Every row comes from one small tree of marks. The marks that hang from a mark follow it in brackets, in alphabetical order. Every link used is in the known rows. Which tree was each row made from?
Known rows
G(P): [ 16.7 -11.8  -3.6  -6.4  26.1   5.7  -7.6  -6.8  -3.3  27.9 -26.9  11.7
  18.9  -4.2   5.8   1.6 -12.3   0.3 -12.2  11.8 -19.0  13.9]
D(G(K(W)) P): [ 12.6   5.8   0.7  13.4  25.1   1.5 -12.9  19.4   8.5   2.4  32.4   0.2
   1.0  17.7 -10.3 -70.5   1.1 -16.8 -14.8  -8.6 -32.9  13.8]
P(D(G) Y(R)): [ -9.6   9.3  12.1 -16.0 -22.0 -11.0  15.9 -15.2   9.9 -32.5  16.5 -19.5
 -10.1 -32.9   7.2 -17.7   8.9  17.9  22.5 -16.5  23.8 -20.9]
K(W(C R)): [ 22.4  35.1  29.0  29.9   1.5  10.9  -5.7   3.5   8.7 -13.3  57.4  23.5
   5.4  46.3 -21.2  55.0 -11.3  -9.0 -28.8 -18.0  -3.3  -1.6]
Y(P R(W)): [ -4.1   4.2 -37.3  -1.4   3.7   1.5   8.3  -9.3   2.5   3.1 -47.3   7.4
 -24.2   7.4   8.0  77.1  18.8   9.3  -6.7  17.4  18.8  14.1]
Y(P(D(G(K))) R): [-29.6  12.1 -19.3  -7.5  -0.7   1.9  20.1  -0.7  -6.3 -28.3  15.2   9.6
 -21.2   8.6   0.3   7.5  17.0  -8.4  20.0   8.7  20.8   3.4]
W(K): [  3.8 -16.6  19.6 -29.3  13.6  -6.0  -3.7 -27.8 -11.6 -21.2  61.9  13.0
  36.7 -19.4  10.7  17.8 -14.6  -1.4   3.2  -8.2 -22.4  -4.2]
Y(P R): [-17.1  11.1 -24.2 -11.4  23.6   3.5  11.9 -23.2  -1.4 -19.2 -26.0  17.0
 -12.9  15.8   0.6  77.2  10.2  12.8 -13.2  12.5   6.7  22.0]
K(W(R)): [ 24.6  26.4  25.3  14.6   2.7   7.1  -7.8  -2.1   5.5  -7.6  54.2  26.1
   0.2  37.2  -1.5  32.3 -15.1  15.3 -22.1 -13.0  -0.6  10.1]
Y(P(D(G)) R(W(K))): [ -2.6   5.6 -14.7  -1.0 -15.6   0.0  21.6 -14.1  -5.5 -17.1  20.8 -17.8
 -17.1  -3.5   8.7  16.1  31.8   1.1  45.3  -1.4  38.1  -5.8]
G(K(W) P(D Y)): [-16.0 -15.9   0.0   0.1 -26.5   0.6  -9.8  21.3 -12.0  37.1  -8.6  -5.2
  10.3  -1.1   5.5 -49.0 -12.8  22.0  12.0   6.0  10.6   4.6]
G(K(W) P): [ -4.7 -14.9  -2.4   6.3   4.6  11.4 -14.4  20.9 -13.5  36.9  -7.8  24.6
  -0.2  21.9   5.2 -11.6 -21.2   0.3  -8.4  16.1 -14.3  22.7]
K(W): [  4.7   2.7  -0.5  -0.1   2.9   1.3 -13.2  -2.2   7.3   9.5  46.5  26.0
   4.6  12.8   5.9  39.4 -11.1  23.2 -22.0  -6.5  -6.7  22.5]
R(W): [ 20.7 -16.7 -16.7  -6.6  -5.3  -7.0 -11.5   4.5   5.3  18.5  -0.1  13.3
   8.0 -23.1  16.4  29.7   0.9  -1.7 -18.1   6.4  -6.0  -4.5]
Y(P): [  0.3  -3.2 -33.7 -11.6  32.1  -2.8  -3.2 -17.1   3.6   3.3  -0.2  16.9
  14.5   1.4   0.8  43.5  10.7   7.7 -17.7  11.6 -16.7  25.4]
Y(P R(W(C K))): [ -6.1   4.2 -15.6   3.7   0.7   3.8  13.0 -16.5  -6.4 -17.7 -11.7  -3.7
 -10.2  13.6  -6.4  87.7  19.7 -15.8   7.6   5.7  16.3  -5.2]
P(D(G(K)) Y(R(W))): [-15.0  -7.6   2.0 -10.5 -47.1 -12.8  10.5  12.7   1.5 -17.0  -2.3 -17.6
 -21.3 -37.5  14.3 -37.1  10.9  -1.9  27.8  -3.5  32.2 -33.4]
R(W(C K)): [ 15.3 -15.6   7.4  -0.9  -9.3  -4.5  -6.6  -3.6  -3.6  -2.0  37.3   2.0
  25.2 -19.0  -0.3  41.3   0.0 -27.7   0.8  -5.2 -10.2 -24.7]
G(K P(Y)): [ -6.9 -29.2  -1.2 -16.1   8.0  -3.9 -11.2   5.8 -10.6  22.7 -53.8   1.1
  15.3 -19.0   7.5 -37.6 -16.0   0.3  -2.5  16.3 -19.0  -0.1]
K(W(C)): [  1.2  10.6   3.0  17.6   2.5   5.0 -11.4   3.9  10.2   2.9  51.6  22.5
   7.6  19.8 -12.4  57.4  -8.9  -3.9 -29.2 -11.0  -9.2   8.8]
Y(R): [-12.1   5.6   5.3 -18.7   7.5   1.1   7.3 -18.0  -1.3 -27.9  -3.0  23.1
  -6.3  -3.0   7.8  59.1 -12.2   3.3 -18.6   2.5   1.2   0.1]
W(C K R): [ 23.5  19.4  53.7   5.1   9.8   3.5   4.4 -21.6 -10.0 -45.5  73.6  12.0
  34.7  22.0 -18.8  33.5 -15.1 -36.3  -4.6 -20.7 -17.9 -32.0]

Which tree is each row?
[-14.7  15.1 -32.2  11.1 -20.3   3.4  16.1   3.0   0.4  -4.1 -22.9  -3.0
 -10.7   9.2  -8.1  75.2  25.0  -8.7  -0.1  10.9  34.5  -8.3] => Y(P(D) R(W(C)))
[  0.6   8.1   1.7 -14.1  21.0  -9.1  -0.1 -21.1   8.0 -17.4 -51.4 -25.0
  13.3 -10.0  -4.9  -8.7  -1.6  19.8 -30.6  -8.2 -17.4  -0.6] => D(P(Y(R)))
[-18.5  -8.7   3.0  14.7 -27.3   3.5  -8.5  26.7  -8.7  29.4  -5.6  -8.2
  12.8   6.4 -11.3 -30.1 -12.0   0.3   4.8   3.4   6.8  -6.8] => G(K(W(C)) P(D Y))
[  6.8   6.6   7.1  23.8  14.8  -5.3 -12.0  16.9  16.4  -4.5   7.1 -24.8
   3.6   5.8 -23.4 -68.9   6.5 -18.4 -14.6 -18.2 -30.1  -2.5] => D(G(K(W(C))) P(Y))
[-29.8  19.7 -18.1   7.5 -10.3   6.5  15.8   6.5  -3.0 -16.2  29.8   9.8
 -33.4  27.2  -1.3  15.7  17.7   5.8  19.6   3.7  31.6  16.4] => Y(P(D(G(K(W)))) R)
[ 24.5  -7.1  -0.6   7.3   0.4  -1.1   5.2  -4.7  11.1  16.5 -60.5 -27.1
 -27.0 -19.5   8.6 -28.1  15.2   5.9  20.7  -0.2  10.6  -3.0] => D(G(P(Y(R(W)))))
[-13.7 -21.3  -5.9 -13.3  -8.0   3.1  -3.8  19.7 -19.9  24.2  -7.5  16.1
  25.0  -9.5   7.2 -40.0 -18.5 -15.3   5.2  20.7  -7.8  -4.8] => G(K P(D))
[  0.5 -15.2   9.9 -12.5 -30.2  -2.3  10.3 -13.1 -13.4  13.7 -41.5 -34.8
  10.1 -24.3  15.2 -17.3   0.5  22.2  35.7   3.6  32.1 -20.1] => G(P(D Y(R(W(K)))))
[ 28.7   2.9   2.5  -0.7  34.0 -13.7  -7.2 -13.0  21.6  -7.6  -9.3 -36.1
  18.5 -25.1  -8.1 -77.2  12.6   4.2 -12.0 -19.8 -33.5  -0.2] => D(G P(Y))
[ 10.7 -17.7   3.9  -1.2  20.7   5.1  -5.1  12.5  -4.6  12.5  -2.7  11.5
  -4.1  -6.4   2.9 -56.9  -6.8 -29.4   9.8  10.1 -24.3   3.7] => D(G(K P))
[-25.2  -0.2  10.3  15.2 -10.5  10.9  -1.7  14.0  -7.9  11.6 -48.5  -2.3
 -18.6  23.5 -11.8  16.8 -14.2  -1.4  -5.6   6.8   5.9   2.6] => G(K(W(C)) P(Y(R)))
[ -8.3  -2.0   4.4 -13.2 -14.6  -0.3   9.8 -11.5  -5.2   8.9 -49.4 -20.6
   7.5 -17.8   5.6  -8.4  -6.3  27.0  10.6   5.3  21.5  -6.4] => G(P(D Y(R)))
[ 10.2  -7.3   5.0  14.1  12.4  10.4  -9.6  20.2  -1.1  24.7  14.7  12.9
 -15.1  15.8   0.7 -49.7  -6.2 -12.1  12.6   4.3 -13.4  18.2] => D(G(K(W) P))
[-25.7  15.8 -25.7 -13.2  -0.3   1.5  18.1 -16.0  -4.7 -18.9  -2.1   8.6
  -3.3   8.9   0.7  56.1  12.0  15.1   1.9  10.3  25.4  10.3] => Y(P(D) R)
[ -7.6  -7.8   1.4  19.6   3.0  14.3 -12.8  26.2 -10.8  30.7  -6.2  22.4
   2.7  30.3 -12.1   5.3 -19.1 -23.3 -13.6  12.7 -15.5  10.4] => G(K(W(C)) P)
[  9.3   0.1   3.2   9.9  15.8  -7.4 -13.9  11.9  13.8  -0.4   6.3 -21.9
   0.3   0.2  -8.6 -87.6   4.0   2.3  -8.6 -14.1 -27.9   8.0] => D(G(K(W)) P(Y))
[ -4.6 -11.4  11.4  -6.8   7.9   0.5   5.5   1.3  -3.1  -3.9 -43.9  -8.6
 -22.4 -11.6   4.8 -46.4  -1.6 -10.1  20.0   4.8  -5.6  -3.0] => D(G(K P(Y(R))))
[ 27.2 -10.8   4.4  -1.1  23.2  -3.4  -4.2 -11.8  11.6  16.3 -23.7 -17.6
  -0.4 -25.2   2.8 -51.3   6.1   4.4  13.1  -4.5 -15.1   4.5] => D(G(P(Y)))
[-11.2  -7.0   7.5  -6.1 -29.9 -12.1  -3.9  12.6   6.0  -4.6  59.2  -7.4
   1.1 -25.5   7.7 -55.7   2.8  14.3  21.8 -13.6   9.1  -9.5] => P(D(G(K(W))) Y)
[ 26.2  32.8  26.3  38.6  22.1   7.7  -6.8  23.6   8.9 -16.3  38.0  -1.8
   0.7  46.2 -33.0 -58.6  -0.1 -40.7 -17.4 -17.3 -31.6  -5.0] => D(G(K(W(C R))) P)
[ -0.9  -7.0  -3.7 -15.2 -18.5 -11.0   1.9 -12.6   7.7  -7.5 -42.7 -10.7
 -12.1 -28.7  16.5  42.2   2.9  21.3  -7.3   1.2  16.6 -12.3] => P(Y(R(W)))
[-11.3  -3.3  -4.6 -16.1 -43.7 -12.5   8.7  -5.4   2.6  -6.1 -19.8 -17.3
  -1.9 -35.1  17.7  19.0   5.8  27.5   8.4  -0.6  36.4 -25.4] => P(D Y(R(W)))
